In the rows, 128 means zero.
Known rows, with every step that occurs
zubipu-tize-patuk-puzeg-nisiv-disob-vigif: [116 116 170 138 146 117 118 120 181 121 125 117  66 111 148  94 132 127
 126  89 183  74 141 110 164 140]
tize-patuk-puzeg-nisiv-disob-vigif: [128 134 144 151 147 121 124 129 153 127 127 101  88 103 188  90 139 126
 123  81 188 101 138 106 159 125]
nisiv-disob: [134 151 131 202 118 143 148 123 142 129 129 151  90 114 117  94 183 129
  97 138 140 120 139 127 138  82]
nisiv-tize-vigif: [ 75 120 151 146  81 154 141 124  81 105  67 157 137 165 123 153 140 127
 106 107 141 168 179 194 130  96]
vigif-tisi-befen: [136 170 107 103  94 140 155 106 140 159 170 103 130  94  55 152 144 158
 142 203  83 105  98 159 119 137]
puzeg-nisiv-disob: [145 141  98 188 106 115 130 150 131 120 108 135  81 134 143 100 129 138
  98 119 136 119 124 107 126  95]
nisiv-disob-patuk-puzeg: [146 115 144 151 194 143 167 112 127 133 150 123 124  98 187  77 162  90
 130  99  98 160  94  73 160  96]
patuk-puzeg: [123  84 137 125 192 114 134 100 129 146 148 131 204 103 116  98 154 120
 155 116 108 139 100 105 103 135]
zubipu-puzeg-vigif-tisi: [161 143 170  82 111 117 101 157 142 121 159 157 145 126  96 186 159 129
  91 222 133  92 152 173 125 152]
zubipu-tize-patuk-puzeg-vigif: [105 123 229  83 177 120 170 145 163  95 140 201 142  98 115 123 157 104
 176 142 132  50 105 146 123 177]
zubipu-disob-patuk-puzeg-nisiv-tize: [111  68  63  99 133 131 120 126 111 149 122 143 151 198 145 139  45 105
 133 118 101 180 118  77 144 125]
tize-patuk-puzeg-vigif: [116 138 207  95 179 125 170 152 135 101 146 187 162  89 156 117 167 100
 174 133 138  78 105 141 119 161]
gitudat-vigif: [130 137 123 172 117 158 117  95 163 116 132 152 122 147  58 133 182 116
 160 101 149 154 179 128 113 142]
disob-patuk: [127 135 117 174 126 179 137 140 129 110 163 138 107 124 147 123 164  87
 130 101 112 169 142  75 157 116]
nisiv-tize-vigif-tisi: [124 170 155 113  80 150 105 129  89 138  93 122 141 154 111 168 140 141
 101 171 119 164 167 197  99 118]
muvev-nisiv: [135 122  76 164 131 117 114 114 120 114 167 166 146 110  24 150 103 118
 148 123 127  91 154 143  80 144]
puzeg-nisiv: [130 111  78 151 113 108  93 159 123 112 120 129 146 158 121 135  92 134
 134 104 129 127 126  94  93 144]
disob-patuk-puzeg-nisiv-tize-vigif: [ 96 109 127 118 109 138 141 142  60  95  60 136 133 173 198 144  90 112
 115  71 115 187 139 150 141 105]
patuk-puzeg-nisiv-tize-vigif-tisi-befen: [122 147 115  57  97 116 163 111  94 148 109  90 142 124 115 162  84 164
 137 171  72 128  86 188 124 128]
zubipu-tize-vigif: [ 80  96 210 134 103 134 122 118 125  76  89 162  97 144  62 150 154 132
 115 108 131 103 150 188 110 128]
zubipu-puzeg-nisiv-disob-patuk: [160 114 111 165 106 140 117 164 128  83 131 121  46 141 193 113 124 110
  75 118 131 158 120  65 192  87]
gitudat-befen: [105 125 107 177 136 138 118 146 144 127 187 158 143 128 110 105 175 125
 124  79 177 176 133 111 138 128]
nisiv-disob-vigif-tisi-befen: [134 182 112 116  99 146 172  91 161 169 173  96  88  82  81 140 166 152
 120 181 119  87 130 172 166 122]
nisiv-tize: [ 90 117  89 154  97 162 138 116 131 155 113 171 165 171  90 144 131 124
 129 143 136 160 180 137 137 121]
disob-vigif-tisi-befen: [127 167 109 103 100 145 157  90 156 169 183  91 120  87  71 159 156 148
 135 180 115  91 132 166 147 149]
zubipu-tize-patuk-puzeg: [111  91 224  89 177 122 113 122 164 108 133 127 147 104  91  94 129 135
 183 140 121  96  70  92  96 169]

Rows
[ 90  98 127 115 109 119 131 134  64 108  54 138 157 172 166 146  90 134
 116  86 125 168 142 174 119 110] -> patuk-puzeg-nisiv-tize-vigif
[126 138  99 191 132 131 142  95 155 138 163 147  83  92  93 124 159 109
 107  92 189  78 199 154 163 113] -> muvev-nisiv-disob-vigif
[165 161 128 120 147 117 105 114 145 175 148  81 123 107 152 120 143 132
 104 141 146 113 148 134 128 133] -> patuk-puzeg-nisiv-disob-vigif-tisi
[136 103 135 104 153  94  87 164 118 104 115  96 160 128 164 106  72 143
 173 106 123 127  68  71  77 159] -> tize-patuk-puzeg-nisiv
[141 180 110 103  95 151 152  85 158 152 160 104 111 110  35 155 155 151
 158 182  90 115 118 167 121 146] -> gitudat-vigif-tisi-befen
[132 147 142  84 109 118 100 132  74 143  84  98 159 157 149 160  95 142
 116 148 104 166 134 180  90 125] -> patuk-puzeg-nisiv-tize-vigif-tisi
[114  94  65 116 135 134 131 135 110 147 106 143 164 180 172 130  66 111
 143  98 110 177 134  84 147 132] -> disob-patuk-puzeg-nisiv-tize
[144  55  95 115 100  83  50 166 126  90 115 119 139 169 118 162  74 158
  89 148 148 126 123  93 121 135] -> zubipu-puzeg-nisiv
[146  92  93 121 172 109 119 148 110 118 136 108 153 136 184 109  84 109
 150  76  98 155  84  56 119 142] -> disob-patuk-puzeg-nisiv
[135  83  93 116 169  86 108 139 116 131 124 114 183 136 146 113  83 131
 150  95 108 130  88  84  85 149] -> patuk-puzeg-nisiv
[130 116 110 161 157 115 136 109 151 147 135 115 106 112 174  99 147 119
 109  74 177 104 156 117 164 118] -> patuk-puzeg-nisiv-disob-vigif
[150 117 108 159 153  95 141 136 126 131 110 122 117 122 164  82 120 132
 112 110 121 123  95 100 121  99] -> patuk-puzeg-nisiv-disob
[151 183 138 150 118 148 108 110 154 170 162  99 103 103 117 132 185 130
  94 159 159 115 182 152 141 122] -> nisiv-disob-vigif-tisi
[140 158 141  87 111 139 107 140  70 130  90  97 135 155 179 153  96 126
 114 135  95 183 132 155 115 121] -> disob-patuk-puzeg-nisiv-tize-vigif-tisi
[100 149 138 126  75 150  90 178 126 103  88 129 114 165 139 129  74 148
 159 140 157 144 127  95 110 147] -> puzeg-nisiv-tize-patuk
[180 189 149 104 171 123 165 136 120 136 172 162 118  84 139 136 148  88
 132 166  96  87 125 162 126 136] -> muvev-nisiv-disob-patuk-puzeg-vigif-tisi
[142 159 102  88 129 115 166  95 148 174 162  75 110  85 117 134 124 154
 130 163 107  87  96 152 153 132] -> patuk-puzeg-nisiv-disob-vigif-tisi-befen
[109 109 173 100 162 138 124 121 128 133 116 123 177 120 144 101 119 132
 176 139 127 152  93  99 112 145] -> nisiv-tize-patuk-puzeg
[153  97 112 155  99  94  96 157 135  99 104 128  75 147 140 123 112 153
  63 152 148 117 124 108 149  89] -> zubipu-puzeg-nisiv-disob
